Each row comes from the steps of one path. Every step used is in the known rows, and no mark comes twice. Write the path behind each row, first mark first.
Known rows:
zisaf pekod: [-24  25  -3   5 -37 -15   9   4  27 -45  34   6 -10  -5 -38  -3  11 -12
   5]
zisaf vunitot bazan: [-44  -1  12  19 -57  -7  35 -12  18 -35   4   6  19 -11 -30  -6  25 -12
  13]
zisaf pekod gesob vunitot: [-11  22  11   8 -35  -6 -11   0  30 -30  33   8  -8   1 -50 -19  -2  -8
  10]
pekod gesob vunitot bazan: [-13  -3  29   7 -41   4 -14 -14  18 -11  15   9  -4  -4 -40 -40   8 -20
  34]
pekod bazan vunitot gesob: [-30  23  21   4 -44 -23   0 -12   2  -4  29  22 -11 -56 -23 -15   5 -14
  18]
zisaf vunitot bazan pekod febus: [-44  -4  12  18 -44  -2  26  -2  20 -24  -3  -4  17 -14 -33   6  15  -4
   4]
zisaf vunitot: [-41  10   5  29 -44   0  30  -7  18 -36  -1   0  22 -17 -35  -4  29 -23
   6]
bazan vunitot zisaf: [-19  23  22  21 -43 -14  20 -31  11  -5   8  -6  14 -32  -5 -25   0  -9
   4]
dasuf pekod: [-29 -12   0 -11 -21  -9  15  12  -1 -23   7  -4  -7  -8 -24 -12  58 -29
  26]
pekod dasuf vunitot gesob: [-39  31  37  10 -22  21  -8 -16 -13 -36  11  11  -6 -15 -25   6   6 -29
  15]
zisaf vunitot bazan pekod: [-42  -2  14  14 -43  -8  33  -3  16 -24  -4   5  16 -10 -33   7  19  -9
   5]
zisaf vunitot bazan pekod dasuf: [-43   3  19  13 -42  -3  37  -5  11 -25  -3   4  14  -9 -38  13  15 -13
   0]
dasuf vunitot zisaf pekod: [-30  27  30  12 -27   5 -29 -16   6 -33  12   9  15 -13 -16  -9  13  -1
  17]
bazan pekod dasuf vunitot gesob: [-31  23  31  -1   3  10  -6   6  -8 -13  -6   6 -12 -12 -32  25   2 -24
   1]
zisaf vunitot bazan pekod gesob: [-38  -1  17  16 -40  -6  24  -5  17 -20  -4  10  16  -6 -36   2  13  -8
  10]
dasuf vunitot bazan pekod: [-34   4  33   1 -21  -3 -32   5   6 -20   6  23   8 -21 -15  -1  14 -16
  23]
gesob vunitot: [-14  -2  22  10 -45   4   9  -2  18 -19  10 -12   3 -19 -41 -30  26 -30
  12]
dasuf vunitot gesob: [-36  21  35  16 -22   6 -30  -9  -2 -33   5  19   2 -21  -6 -12  12 -12
  32]
pekod bazan vunitot zisaf: [-27  22  20   3 -47 -19   0 -20   3  -1  27  14  -1 -55 -26 -17  11 -14
  13]
vunitot bazan pekod: [-31  -7  16 -11 -34 -16  15   0  11 -15   8   9 -13  -5 -24  -1  16 -12
  21]

Which path is each row?
[-11   8  31  13 -36  13 -13 -26  12  -9   6  -3   0  -1 -39 -42  10 -14
  30] -> pekod gesob vunitot zisaf
[-43  15  16  29 -45   0  36 -17   8 -37  -4   2  10 -10 -25  -5  18  -4
  14] -> zisaf vunitot gesob
[-28  -4  12 -16 -29 -19   9   2  -7   0  17   4  -5 -35 -24 -14  45 -15
  18] -> dasuf pekod bazan vunitot zisaf
[-24  24  23  22 -38 -19  19 -20  10 -10  12   5   0 -34   0 -21  -9  -9
  11] -> bazan vunitot gesob
[-16 -15  15  -8 -18   0  -4   9   3  -9   6  -3  -6  -3 -36 -29  45 -26
  29] -> dasuf pekod gesob vunitot
[-11   9  29   6 -51   4  15 -19  17 -19  14 -20   2  -4 -42 -29  16   0
   5] -> gesob vunitot zisaf pekod
[-12   5  22   2  -5   2 -13   9  13   4  -6   1  -9  -7 -45  -7   4 -23
  11] -> bazan pekod gesob vunitot
[-32 -10   2 -21 -25 -15   4  15  -7 -15  19   8 -14 -27 -34  -9  59 -27
  27] -> dasuf pekod bazan
[-16 -14  31  -6 -44  -4  12   2  17  -6   8  -6  -4 -11 -40 -21  18 -15
  11] -> gesob vunitot bazan pekod
[-13  16  15   3 -41 -10  -8  -3  30 -29  36  11 -10   4 -48 -20  -4  -3
  13] -> zisaf pekod gesob vunitot bazan
[-31  32  19   0 -33  -1  -4  -1  13 -46  38  15  -7  -5 -40  11  -2 -13
  -1] -> zisaf pekod dasuf vunitot bazan
[-13  14  33   4 -49  11  19 -22  12 -21  15 -21   0  -3 -46 -23  12  -4
   0] -> gesob vunitot zisaf pekod dasuf
[-17  31  19  19 -44 -20  19 -27  18 -10  19  -4  11 -26 -11 -19  -8   1
  -4] -> bazan vunitot zisaf pekod
[-33  -1  22 -14 -32  -7  20  -4   3 -17  10   8 -16  -3 -31   8  11 -17
  14] -> vunitot bazan pekod dasuf
[-25  34   9   0 -43 -28   1  -1  19 -25  46  20 -15 -33 -36  -2  -6   1
   1] -> zisaf pekod bazan vunitot gesob
[-26  33  19   2 -42   5  25 -35   3 -37  19 -12  -7   7 -33  -4   9   4
   5] -> vunitot zisaf pekod dasuf
[-37  27  29  10 -21  21 -13  -9  -6 -36  13  10   3 -20 -32   6  13 -43
  10] -> pekod dasuf vunitot
[-27  -6  20 -10 -30 -12   2  -4  11 -10   9  15 -14   0 -27  -8   8 -11
  28] -> vunitot bazan pekod gesob
